Each row was made from one path, in order. Every step used is in the known rows, and no mark comes twice. Write each row's path.
In the rows, 128 means zero.
Known rows:
p, c: [102 108 131 173 126 108 122 119 142 110  89 135 161 157 126 130 121 159
 128]
p, c, q: [111 110 135 166 127 106 130 135 136  96 109 155 172 138 113 124 125 165
 144]
a, e: [104 120 144 164 139  88 168 139 109  88 106 110 168 185 137 119 133 133
 147]
t, r, p, c, q: [109 100 160 122 132 111 147 136 124  91  84 158 204 172 139 103 121 136
 192]
n, q, c, t, a: [130  92  98 134 131 115 164 154 123 103 139 152 160 174 134 110 129 138
 163]
q, c, t, a, e, r, p: [ 97  90 112 133 135 132 163 179 124  57 101 150 163 164 159 122 110 146
 160]
n, q, c: [132 101 109 145 132 108 155 138 111 119 140 135 153 183 118 113 127 131
 162]
e, a: [ 92 127 139 154 125  91 158 141 117 112 103 121 167 156 131 117 153 140
 156]
n, q, c, r: [142  89 107 132 128 118 166 130 130 115 147 141 171 189 124 100 128 122
 170]
t, a, e, r, p, c, q, n: [ 85  99 136 156 153  77 150 186 105  73 103 118 220 157 165 126  98 139
 165]
t, a, e, r, p: [ 99 108 146 148 153  74 172 168  95  92  93 103 195 179 178 129 109 132
 173]
a, e, t, r: [ 84 126 110 167 147  99 172 150 108  93  88 111 199 211 141  96 143 120
 156]
r, p, c, t, a, e: [ 93  98 152 140 124  93 156 155 139  58  86 155 189 162 164 121 123 156
 166]
a, e, t, r, p, c: [ 70 115 116 168 138  93 161 153 115  79  77 118 219 211 150  94 139 130
 162]
q, c: [124 115 113 146 133 135 143 149 126  94 104 141 127 160 120 129 114 151
 139]
t, a: [133 129 135 143 153  94 160 153 117 114  99 123 157 155 155 136 113 147
 153]
r, p: [130 121 179 118 137  93 165 136 123 101  95 147 146 161 143 127 122 142
 186]
r, p, c, t, a: [107  99 154 129 125 102 150 148 146  75  83 168 174 148 160 127 119 160
 169]
n, q, c, t, a, e, r: [106  79  96 149 134 108 168 161 109  97 139 134 182 188 145 107 125 128
 165]

Which path is each row?
[107 107 165 142 125  93 139 132 134  93  84 148 168 159 143 128 118 154
 166] : r, p, c
[137  99 130 112 128 136 166 144 147  77 107 157 155 169 137 113 112 137
 170] : q, c, r, p
[ 89 133 111 177 147  89 171 154 113  93  99 112 176 196 138 108 144 134
 144] : a, e, t
[ 75 116 119 162 138  92 166 161 112  71  91 131 224 198 141  91 141 134
 171] : a, e, t, r, p, c, q
[ 98  95 124 161 118 128 131 123 157  93  93 164 156 148 131 122 130 163
 127] : p, c, t
[104  95 157 122 136 113 137 147 125  87  87 158 209 165 134 106 110 128
 185] : t, r, p, c, q, n
[ 89  97 114 170 126 109 141 146 147  70  91 146 187 156 153 122 127 162
 128] : p, c, t, a, e
[106  78 110 135 132 102 172 165 108  87 134 142 188 190 154 105 124 127
 184] : n, q, c, t, a, e, r, p
[141  88 123 119 126 110 172 135 130 105 142 148 176 189 132 101 126 120
 186] : n, q, c, r, p
[114 145  99 158 160  98 165 163 121 120  91 126 161 171 150 121 129 145
 148] : e, t, a
[143 104 169 103 132 112 181 120 151  99 108 155 170 170 148 111 122 125
 188] : c, r, p
[ 72 113 116 161 145  94 156 175 114  66  93 132 229 192 136  93 132 125
 165] : a, e, t, r, p, c, q, n
[ 88  82 149 141 137 106 142 141 127 106  82 145 180 155 168 128 106 142
 172] : e, r, p, c, t, a
[ 89 120 116 147 142 112 149 142 128 110  68 143 195 192 142  97 133 132
 172] : e, t, r, p, c
[122 105 101 133 134 145 154 168 140  72 103 162 134 147 139 129 115 156
 142] : q, c, t, a
[ 69  83 148 160 130  95 156 141 118  77  92 127 194 180 159 116 125 134
 164] : a, e, r, p, c, t
[102  99 158 128 131 112 143 125 126 100  72 146 198 184 148 106 119 131
 183] : t, r, p, c
[ 76  84 113 172 128 110 138 144 141  83  89 138 192 158 158 122 119 155
 131] : p, c, t, a, e, r
[111 105 164 132 132  94 135 156 134  77 103 165 180 136 128 126 112 152
 174] : r, p, c, q, n
[ 85 101 137 163 146  75 154 164 104  88  87 105 208 177 178 128 105 143
 159] : t, a, e, r, p, c
